Each row was made from one small tree. The marks that hang from a mark follow it in brackets, in alphabetical order. Every link used is in the known rows. Write each row's tree.
Known rows
zisa(kosez(tisif(gubit vezoda vugedet))): [ 1.284 -0.966 -1.395 -1.638 -1.721  1.682  1.189 -0.201 -0.448  3.814
 -1.748 -0.577  0.477  1.084 -0.692  1.565 -0.229  0.661 -0.686 -1.648
  0.349  1.564]
vazeve(kosez(tisif(vezoda)) liko(ladal)): [ 0.831  0.903  1.785 -0.740  1.493 -0.115 -1.474  1.085 -0.093 -3.346
  1.615 -1.264 -2.464 -1.446  0.422  1.078 -1.441  0.863 -0.448 -2.782
  0.735  1.740]
vugedet(tisif(vezoda)): [-0.826  0.286 -1.964 -1.765 -0.150 -3.719  0.278 -1.361  0.104  0.680
  0.742 -0.360  1.041  1.027 -0.104 -1.016 -0.267 -0.663  0.130 -0.515
  0.341  1.012]
kosez(vazeve zisa): [-0.329 -1.734  0.453  1.105  0.351 -0.240 -0.457  0.666  0.220 -1.741
 -1.431  0.371 -1.197 -2.031 -1.150 -1.860  0.915  1.147  0.467  5.753
 -0.509 -2.527]
zisa(kosez(vazeve)): [ 0.992 -4.111 -1.080 -1.053 -0.044 -2.875 -0.626  0.117 -0.081  1.364
 -3.674 -0.366 -1.951 -1.846 -1.636 -0.667  1.266  2.222  1.306  3.563
 -0.809 -0.881]
vugedet(tisif(gubit vezoda)): [-0.831  2.443 -1.878 -0.966  0.536 -1.741  0.690 -1.037 -0.128  2.779
 -0.719 -0.575  1.232  1.851  0.190 -0.018 -0.864 -1.353 -0.437 -3.549
  0.407  0.813]
liko(ladal): [ 1.089  2.040 -2.947 -1.029  2.685 -2.346 -1.290 -0.672 -0.243  5.012
  0.478 -1.435 -2.730 -0.214 -0.615 -0.891  0.484 -0.165  0.657  6.933
 -0.290 -0.154]
vugedet(tisif(gubit kosez vezoda)): [-1.525  2.906 -1.912 -0.089  0.146 -0.959  0.507 -0.512  0.050  1.552
  0.179  0.166  2.094  2.212  1.401  0.654 -0.493 -1.238 -0.296 -5.798
 -0.116  1.920]
tisif(gubit vezoda vugedet): [-0.335  2.689 -1.630  0.139 -0.893 -0.958  2.138 -2.136 -0.227  6.061
  0.750 -0.409  1.793  1.523  0.147  0.665 -1.173 -0.036 -0.364 -2.365
  0.930  0.323]
vazeve(kosez): [-0.120 -1.739 -1.424 -0.910  1.742 -2.485 -0.683 -1.330  0.019  0.880
  0.980 -0.523 -2.183 -2.314 -1.732 -0.366 -0.345 -0.569  0.912 -2.527
 -0.561  0.269]
tisif(vezoda vugedet): [-0.416  0.108 -1.727 -0.882 -1.609 -3.126  1.707 -2.328  0.013  3.796
  2.229 -0.319  1.942  0.677 -0.157 -0.450 -0.661  0.565  0.293  1.338
  0.804  0.503]
vazeve(liko): [ 1.127  0.411  1.238 -1.336  1.717 -4.177  0.067 -2.010 -0.027  1.642
  1.793 -1.495 -2.737 -0.093 -0.432 -0.810 -0.349 -0.867  0.911  0.495
  0.249 -0.384]
zisa(kosez): [ 1.448 -3.247 -1.939 -2.134  0.641 -2.695 -0.206 -1.130 -0.245  3.981
 -1.485 -1.350 -2.976 -1.268 -2.166 -0.732  0.873  0.557  1.223  2.124
 -0.747  0.616]
zisa(kosez(tisif)): [ 2.171 -3.269 -2.056 -2.743  0.106 -0.001 -0.627  0.156 -0.213  1.876
 -2.251 -0.636 -2.683 -0.336 -1.711  0.110  1.243  0.064  0.153  2.133
 -0.728  0.553]
kosez(tisif(vugedet) zisa): [ 1.041 -1.461  0.000 -0.928 -1.048  2.730  0.655 -0.474 -0.102  0.373
  2.001  0.318  0.728  0.220 -1.262 -0.719  0.404 -1.779 -0.781  4.765
  0.489 -0.738]
kosez(tisif(vezoda)): [ 0.858  0.961 -1.952 -1.012 -0.328  0.307 -0.333 -0.016  0.282  0.011
 -0.096  0.226 -1.126  0.989  0.070  0.049  0.526  0.162 -0.897  1.108
 -0.204  0.829]
tisif(kosez(zisa) vezoda): [-1.302  0.654 -0.518  1.858 -0.502  1.080  0.313  0.226  0.375 -1.471
  2.153  0.335  0.863 -1.042  0.558 -0.904  0.245  1.098  0.093 -0.837
 -0.811  1.369]
vugedet(tisif(gubit kosez)): [-0.864  2.106 -2.221 -0.668  1.300 -1.163 -0.258 -0.917 -0.170  2.825
 -0.132  0.167  1.113  2.258  0.530  0.351 -0.038 -3.060  0.199 -4.262
 -0.359  0.902]
kosez(tisif(gubit) zisa): [ 1.204  1.862 -0.531 -0.088  1.361  5.082  0.024  1.012 -0.169  1.309
 -1.072 -0.079 -1.693  0.373 -0.900 -0.156  0.474 -1.900 -1.381  1.051
 -0.399 -0.900]
tisif(gubit kosez(zisa) vugedet): [-0.704  1.474 -0.356  1.462 -0.267  2.629  1.545 -1.210 -0.250  3.825
  2.091  0.350  2.024  0.551  0.052  0.390 -0.439 -1.937  0.070 -1.720
  0.077 -0.009]

Write each row's tree
[ 0.672  0.336  1.550 -0.688  3.118 -2.928 -1.473 -0.753 -0.318 -0.223
  2.359 -1.962 -3.707 -2.225 -0.610  0.153 -1.385 -0.161  1.135 -1.544
  0.459  0.635]  vazeve(kosez liko(ladal))
[-1.784  2.024 -0.612  2.269 -2.197  0.033  1.380 -0.154  0.173  1.884
 -0.548  1.348  3.918  1.537  2.014  1.566 -0.478  1.537  0.012 -3.200
  0.322 -0.087]  tisif(gubit kosez(vazeve) vezoda vugedet)
[-1.534 -0.039  3.261  2.897 -1.283 -0.137  0.002  1.447  0.513 -5.903
  0.908  0.560  0.904 -1.364  1.687 -0.477 -0.006  2.900  0.399 -1.298
 -0.110 -0.146]  tisif(kosez(vazeve(liko) zisa) vezoda)
[ 0.211 -1.269  2.748 -1.355 -0.978 -0.897  0.532 -0.902 -0.040 -3.588
  3.000 -0.366  0.519 -0.473  0.034  1.322 -1.772  0.111 -0.330 -5.824
  1.208  1.170]  vazeve(kosez(tisif(vezoda vugedet)) liko)
[ 1.295  0.212  3.241  0.811  0.865  2.622 -1.685  2.568  0.023 -4.557
 -1.474 -0.121 -2.152 -1.007  0.495 -0.416  0.448  1.045 -0.615  6.984
  0.425 -2.070]  kosez(tisif vazeve(liko(ladal)) zisa)
[ 0.292  0.075 -0.299 -0.154 -0.531  3.272 -0.054  1.075  0.238 -2.059
  0.469  0.109 -0.566 -0.277 -0.549 -0.823  0.520  0.438 -1.233  2.432
 -0.192  0.201]  kosez(tisif(vezoda) zisa)
[ 0.961  0.916  0.001 -0.069 -0.363  5.010  1.233 -0.245 -0.384  2.253
  0.246  0.234  0.839  1.034 -0.971  0.388 -0.228 -2.235 -1.313  1.695
  0.539 -0.933]  kosez(tisif(gubit vugedet) zisa)
[-0.344  0.489  2.531  2.313  1.140  0.096 -1.513  1.598  0.167 -3.619
  0.616  0.168 -0.829 -1.511  1.177 -0.559  0.391  1.421  0.819  3.696
 -0.227 -0.888]  tisif(kosez(vazeve(liko(ladal)) zisa))
[-0.966  1.347  0.230  2.785  0.724  2.740 -0.301  1.346  0.097 -0.532
 -2.091  1.002  0.286 -0.699  0.827  0.096  0.565  0.075  0.026 -0.624
 -1.025 -1.452]  tisif(gubit kosez(vazeve zisa))
[-1.560 -1.750  0.241  0.657 -0.415 -0.657 -0.441  0.545  0.194 -3.519
 -0.160  1.165  1.875  0.039  0.239 -1.199  0.743 -0.926  0.554  1.264
 -0.438 -0.464]  vugedet(tisif(kosez(vazeve zisa)))
[ 0.423 -0.285  3.271  0.161  2.995 -0.204 -1.300  0.260 -0.380 -2.186
  2.746 -2.036 -3.462 -3.477 -1.094 -0.674 -1.508  0.017  0.758 -0.177
  0.496  0.167]  vazeve(kosez(zisa) liko(ladal))
[-1.154  1.603 -0.753  0.143  1.061  1.212  0.249 -0.299 -0.203  0.878
  0.379  0.197  1.318  1.187  0.011 -0.374 -0.134 -2.762 -0.116 -3.480
 -0.441  0.520]  vugedet(tisif(gubit kosez(zisa)))
[ 2.145 -1.613  1.868 -0.991 -0.053  0.619 -0.414  1.452 -0.298 -0.573
 -4.882 -0.523 -2.696 -0.181 -0.422  1.313  0.441  1.018 -0.097 -1.045
 -0.107 -0.805]  zisa(kosez(tisif(gubit) vazeve(liko)))
[-1.532  0.348 -1.934 -0.594 -0.661 -2.829 -0.103 -0.781  0.296 -0.362
  1.648  0.434  2.067  1.438  1.093 -0.371 -0.014 -0.516  0.300 -3.045
 -0.164  1.979]  vugedet(tisif(kosez vezoda))
[ 1.869 -4.719  2.264 -1.918 -1.954 -1.486  0.104  0.218 -0.244 -1.257
 -2.206 -0.042 -0.337  0.070 -0.720  0.856  0.550  1.344  0.429  1.976
  0.588 -0.755]  zisa(kosez(tisif(vugedet) vazeve(liko)))
[ 2.286 -2.597  1.539 -1.527  0.291 -0.688 -1.694  1.800 -0.265 -1.513
 -3.816 -0.749 -3.113 -0.917 -0.312  0.610  0.916  2.148  0.303  4.316
  0.060 -0.382]  zisa(kosez(tisif vazeve(liko(ladal))))
[-1.533  2.288 -0.136  2.404 -1.644  2.701  1.998 -0.388 -0.086  2.313
  2.036  0.437  3.495  0.628  0.952  0.693 -0.995 -0.205 -0.393 -3.468
  0.366  1.012]  tisif(gubit kosez(zisa) vezoda vugedet)
[ 0.193 -0.383 -1.061  0.025 -1.436  0.054 -0.627  1.445  0.516 -2.716
 -2.843  1.341 -0.402  0.407  0.592  0.155  1.004  2.105 -0.810  2.815
 -0.349 -0.906]  kosez(tisif(vezoda) vazeve)
[-1.731 -0.740 -0.363  1.813 -3.038 -2.491  0.973 -0.462  0.426 -0.535
  0.818  1.589  3.863  0.728  1.578  0.432  0.152  2.063  0.614  0.058
  0.176  0.165]  tisif(kosez(vazeve) vezoda vugedet)
[-1.217 -1.531  2.749  0.593 -0.167 -1.773 -0.516  0.404  0.178 -5.869
  0.650  0.718  1.516  0.101  0.855 -0.921  0.205 -0.754  0.738 -0.620
 -0.046 -0.520]  vugedet(tisif(kosez(vazeve(liko) zisa)))
[ 0.140 -1.030 -1.111 -0.949  0.199  0.473 -0.686  0.226  0.223 -2.176
  0.316  0.162 -0.991 -1.410 -0.664  0.686 -0.524  0.277 -0.535 -4.259
 -0.380  1.393]  vazeve(kosez(tisif(vezoda)))
[ 0.558  0.598  0.509  1.395  0.381  4.765 -0.461  2.356  0.041 -1.977
 -3.607  1.085 -0.844 -0.363 -0.261 -0.079  0.813 -0.144 -1.323  2.790
 -0.522 -2.680]  kosez(tisif(gubit) vazeve zisa)
[-0.604 -1.007  3.046  2.033  0.138 -0.155 -0.581  0.772  0.356 -4.677
  0.718  0.587 -0.288 -1.438  0.755 -0.766  0.476  0.881  0.853  0.522
 -0.570 -1.119]  tisif(kosez(vazeve(liko) zisa))
[-1.283 -1.367 -1.318 -0.433 -0.176 -3.227 -0.961 -0.153  0.288 -1.596
 -0.965  1.237  1.898  1.085  0.887 -0.422  0.787 -0.912  0.778  0.167
 -0.602 -0.282]  vugedet(tisif(kosez(vazeve)))
[ 0.237 -0.752  0.230 -0.357 -2.120  3.049  1.105  0.059  0.067 -0.694
  2.101  0.421  1.890  0.239 -0.520 -0.459 -0.069  0.142 -1.180  3.090
  0.609  0.014]  kosez(tisif(vezoda vugedet) zisa)
[-0.698  1.581  3.116  2.973  0.917  2.087 -0.138  1.193  0.049 -2.521
 -1.091  0.388 -0.390 -0.429  1.057  0.402 -0.171  0.232  0.283 -2.780
 -0.360 -1.312]  tisif(gubit kosez(vazeve(liko) zisa))
[ 0.501  2.425 -1.647 -0.458 -1.238  1.770  1.222 -0.591 -0.130  3.761
 -0.023  0.279  1.370  2.345  0.500  1.536 -0.567 -0.666 -1.403 -1.390
  0.794  0.593]  kosez(tisif(gubit vezoda vugedet))
[-0.344  2.149 -1.844  0.457 -0.120 -0.010  1.321 -1.961 -0.229  5.875
  1.611  0.472  2.152  1.972  0.545  1.280 -0.380 -2.110  0.345 -2.769
  0.065  0.391]  tisif(gubit kosez vugedet)
